Each row was made from one path, in order. Every step used is in the known rows, and no mark comes twice. Write each row's path.
Known rows
zeluv-renel-zofof: [ 30  23   3  24 -41  19   6  -9 -39 -39  46   8   6   2  10  49 -10 -21
 -12  25 -43  20]
renel-zofof-lelus: [-18  20  10  19 -41 -55  -9  -2   1  -4   3  -3  28  28 -24  -4  12 -64
 -42  23 -23   9]
zofof-lelus: [-20  20 -26   6 -14 -20 -19  -3   4  -4  -3  -9  15  -3  -9 -25   1 -47
 -10   6   3 -12]
piru-tano-zofof-renel: [ 27 -27  19  -2  33  12  31  -4  27   4 -17 -18 -21   5   1 -43  -8 -21
 -17 -12  33   6]
vapod-tano: [ 13  35 -39  23 -20   6  -3   7  24 -29   5  -2   3  -1 -33  -1 -10 -40
  40  27  49 -25]
tano-vapod-lelus-zeluv: [-14 -15 -20  -4  41  12   6  33 -11  17 -11 -19  -2 -19  44   7  13  44
  69 -73  -5  -5]
renel-zofof: [ 27  25  23  21 -43 -17  15   1  -2 -57   7  -7  12  33  -6  27  -6 -42
 -26  21 -37  20]
zofof-lelus-piru: [-29   7   2 -12 -22  12  -9 -13  19 -16  -6  19  -4 -13 -15 -10 -14 -63
 -12  27   1  -8]
zeluv-renel: [ 23  21 -33  20 -17  55  -7 -14 -37 -32  37   4  -7 -27  21  34 -24  -3
  25   5 -16  -2]
lelus-zofof: [ -1 -19 -27 -10 -20  41  -2   9 -14 -51  -7  -3 -16  -6  -2  15  -5 -28
 -16  -7 -12 -25]
zeluv-renel-zofof-lelus-vapod: [-21 -14  -4  10 -29 -28 -23  -9 -41  11  40  -1  27   1   4  23   6  32
 -34  -3 -27  25]
renel-zofof-lelus-vapod: [-26  -5   8   3 -39 -64 -15  -3  -1  -6  -4  -8  35  23 -13   4   7   3
 -57  -5 -20  23]
vapod-renel-zofof: [ 26  60  22  25 -31 -12   8  -3 -24 -29   1   4   4  41  14  55  -7   8
 -23  49 -50   1]
piru-tano-vapod: [ 34  -1   0 -11  33  50   7  12  46 -21  -4 -21  -1  -4  18 -23  32   7
   7 -18  37  19]
vapod-renel-zofof-lelus-piru-tano: [ 14  43  46  -5   7 -22 -18 -13  33  15  -3  19  -3  34 -26  30  10 -13
 -46  95  10   9]
piru-lelus-vapod-tano-zofof: [ -1 -25   5 -27  13   5   8 -14  39  10   5  13   6 -15 -40 -49 -21  10
  49 -11  46 -30]
tano-zofof-lelus: [-69  -7   7   5  -3 -22  -6  12   6   7   4 -10   1  -6 -15 -50 -13 -55
   7 -25 -11 -21]
lelus-vapod: [ 14  -4 -17   3  -8   4   0  -2  -4 -50 -14 -15   9 -14  20  22 -30  36
   1 -26 -15  10]
tano-zofof-lelus-zeluv: [-72 -10  -6   0  22 -14 -18  16   2   7 -10   1 -22 -16  29 -47 -16 -25
  39 -65 -15 -20]

Write each row's path
[ 20 -42  49 -31  33  43  38  -8  44  -4 -20  11 -38  -8  -8 -30 -25 -37
 -10  11  35   3] => lelus-piru-tano-zofof-renel
[ 51   7  14  -6   1  44 -19 -50 -33  -9  37  38 -10  -3  36  29  -5   2
  24   6 -32  35] => piru-lelus-zeluv-renel-zofof
[ 37  -3  10  -7  19   7  -5   0  49 -14   1  -6 -14  -4 -33  45 -20 -29
  21  57  44 -24] => vapod-lelus-piru-tano
[ 29 -87  -8 -27  55  19  32  28  15  57 -22 -30  -3  -1 -24 -17  57  30
 -42 -28  56  -9] => piru-tano-vapod-lelus-zofof-renel
[-29   3 -44   4 -13 -55 -19   7  22  18  -5 -12  29 -16 -38 -31   6   9
   9   4  55 -16] => zofof-lelus-vapod-tano
[-29  25  23   2  20 -17  -6  25 -20  45 -16   6   1  18  46   1  47  61
  -4 -35 -47  14] => tano-vapod-renel-zofof-lelus-zeluv
[ 17 -64 -27  -3  -4 -12  25   4 -33  23 -18 -11  -4  -6 -30  13   7 -15
 -35  -9   6 -36] => vapod-lelus-zofof-renel
[-19  20 -28   6   8 -36 -25  -7 -20  18 -22 -10  11 -10  15  13 -12  74
 -13   9 -15  -2] => zofof-lelus-vapod-renel
[-20  10 -34   4  10 -13 -23  -8 -10  -3 -14  -5 -11 -16  39 -14  -7 -16
  25 -29  -9   5] => zofof-lelus-zeluv
[ 13  35  38  11  -7  10  22  29  -8  -1 -12  -2  17  29  21  28  24  41
 -18  -1 -56  12] => tano-vapod-renel-zofof
[-37 -25 -16  -5  58  23 -39   2  -3  28  27  -7 -38 -30  32 -28  -5  21
  49 -38  33   0] => piru-tano-zofof-lelus-zeluv-renel
[  3  29  30   3  29 -23 -13  20  28  48  -1 -13  22  48  -9 -14  62  41
 -41  27  14  19] => piru-tano-vapod-renel-zofof-lelus
[-75  -2  14  -7  -8  -6   5  23  45  16   8  21  -7 -12 -61 -49 -15 -85
  46  25  51 -50] => vapod-tano-zofof-lelus-piru
[ 53  22  32  -9 -13 -13  -4 -45  -9  -4   0  20  17  31   8  41 -15  63
 -33  46 -40  22] => piru-lelus-vapod-renel-zofof
[ 22 -45  11 -25  19  -7  31 -29  24  46  -9  13   0  -9 -36 -71  -7  12
  13 -12  53 -10] => piru-lelus-vapod-tano-zofof-renel
[ 20  10   3  20 -18  31  -4  -3 -48 -40  34  12 -21  -6  55  58  -7  11
  27 -17 -48  32] => lelus-zeluv-renel-zofof
[-14  -9 -10   9  10   5  18  27   5  14   2 -26  21  -8  -5  -2  17   6
  38 -34   0 -21] => tano-vapod-lelus
[ 26  34  21  11 -20 -28   1  -1 -28 -29 -10  -7   7  23  18  59 -14  79
 -29  24 -56  19] => lelus-vapod-renel-zofof
[-16 -39  -5   1   4 -21  46  16  10  18 -21  -7  -7 -12 -22 -44 -11  20
  13 -40  48 -10] => lelus-vapod-tano-zofof-renel
[ -4 -26  10  -1  -1  12  48   6  -7  -2 -19  -8 -15  -9  10 -38 -19 -34
 -14 -27 -10  -9] => tano-zofof-renel
[-24   2 -19  23 -36 -47 -21   1 -17  32  48   4  29   1 -43  16  18  21
  -4  26  33   8] => zeluv-renel-zofof-lelus-vapod-tano
[ 16  -4  30 -32  29  79  14  10  60 -33 -12  11 -21 -11  13  -5  11  -6
  15  -1  36  19] => lelus-piru-tano-vapod
[-16  39   6  23  -5 -46 -24   3 -30  20 -13   7   0  23  29  26   5  19
  -7   7 -47  14] => vapod-renel-zofof-lelus-zeluv
[-23   2 -49  12  12  28 -36 -11 -42   8  24  10 -15 -37  52   6  -3   7
  43 -35  -4   8] => zofof-lelus-zeluv-renel
[ 58 -57  -9 -40   1  49   8 -46 -18  13 -22  24  -9   0 -12 -32  11 -37
 -54   4   3  -3] => piru-lelus-zofof-renel
